(in the rows, 128 means zero)
Known rows, with every step that occurs
P/R/U/Z/X/L: [ 93 121 129 121  84 131  93 146 113 152 101 146 123 120 143  96  73]
U/X/L: [123 114 140 105 104  87  66 108 154 109  96 172 129 104 112 138  97]
X/L: [118 102 142 132  99  94  90 115 103 103  86 165 162 108 113 145 134]
P/R/L/Z/X: [144 151  88 125 161 163 162 151 144 182 118  78 136 143 169  89 141]
L/R/U/X/Z: [121 109 149 116 107 128 131 135 158 122 114 124 107 170 146 191 108]
R/U/Z/X: [121 143 108  99 163 113 156 140 127 127 110  95 125 142  92  95 123]
R/U: [149  82 125 151 158 106 166 106 118 161  67  76 143 137 111 172 156]
L/R/U: [153  73 173 147 170 130 179 100 124 168 128  87 142 154 151 175 155]
P/R/U/X: [154  77 109 144 147 122 137 111 173 192  52  86  97 126 165 162  84]
X/Z/R/L: [152 129 127 162  87 137 129 148 104 127 120 122 146 160 128 150 170]
P/R/U/X/L: [124  82 138 138  87 114  79 110 155 183  73 139 106 110 156 159  67]
Z/U: [111 156 108 136 189 118 172  95 114  61 105 166 164 121  77  98 152]
P/R/U/X/Z: [117  93  98 144  80 133 118 152 151 144  42 115  99 148 164 188  82]
L/R: [150  90 164 135 173 124 166 111 121 109 136 125 159 138 159 152 157]
R/U/Z: [114 112 115 131 135 133 163 145 109 143 137 107  82 126 106 159 108]
U/Z/R: [133 147 117 140 112 134 120 159  94  81 185 146  98  98 109  97 129]
P/R/U/Z/X: [121 124  97 122 146 138 155 153 124 152  88  94 116 136 144  95  95]

Rows
[158  92 165 114 178 115 151  93 177 168 130  97 107 148 143 167 114] : L/R/U/X
[122 131 136 102 118  81  87 114 121  95  69 154 193 124 100  87 143] : Z/X/L
[104 129 115 128  82 159  88 140 154 189 158 130  65  98 164 147  66] : P/R/U/X/L/Z
[141 122  92 158 136 185 167 159 124 203 145  87  99 126 188 155 126] : P/R/L/Z
[135 116 127 164  81 127 125 143  95 118 105 106 134 149 112 153 159] : X/Z/R/U
[132 105 191 104 123 110  92 101 157 117 160 176 130 124 153 143 101] : U/X/L/R
[146 172 100 100 179 139 164 139 146 156 139  81 147 152 117  91 168] : R/L/Z/X
[182 116 137 161 144 128 145 117 116 159 129 101 149 142 126 129 179] : Z/R/L
[ 92 199  92 124 178 157 175 122 116  72 184 159 121 109  85  86 145] : L/Z/U
[128 178 128 117  77 137  57 142 137 109 223 162  87  86 115  90 115] : U/X/L/Z/R
[ 68 201 117 118 129 153 125 121 108  74 200 201 126  99  83  86 123] : X/L/Z/U
[131 173  87  95 170 124 149 143 137 104 128  97 150 128 108  76 161] : L/Z/X
[ 78 170  98 134 126 129 154 130  99  26  97 187 161 143  82 120 139] : X/Z/U
[132  99 195 113 139 113 129  95 130 162 127 119 169 158 137 126 140] : Z/X/L/R/U
[126  93 192 129 119 119 112 109 111 111 152 170 161 126 155 150 133] : X/L/R
[129 121 187 102 137 106 108 106 125 102 136 160 188 142 146  97 141] : Z/X/L/R
[105 163 117  97  97 132  78 140 153 120 181 159  84  94 119 131  97] : U/X/L/Z
[146 166 106 146 121 149 125 151 105 103 200 118 112 100 121  96 166] : L/Z/R
[148 140 119 156 124 152 143 134 110 161 186  79 100 118 116 124 161] : L/Z/R/U
[137 148 111 133  79 113  82 153 134  62 119 153 121 130 115 123 129] : U/X/Z/R
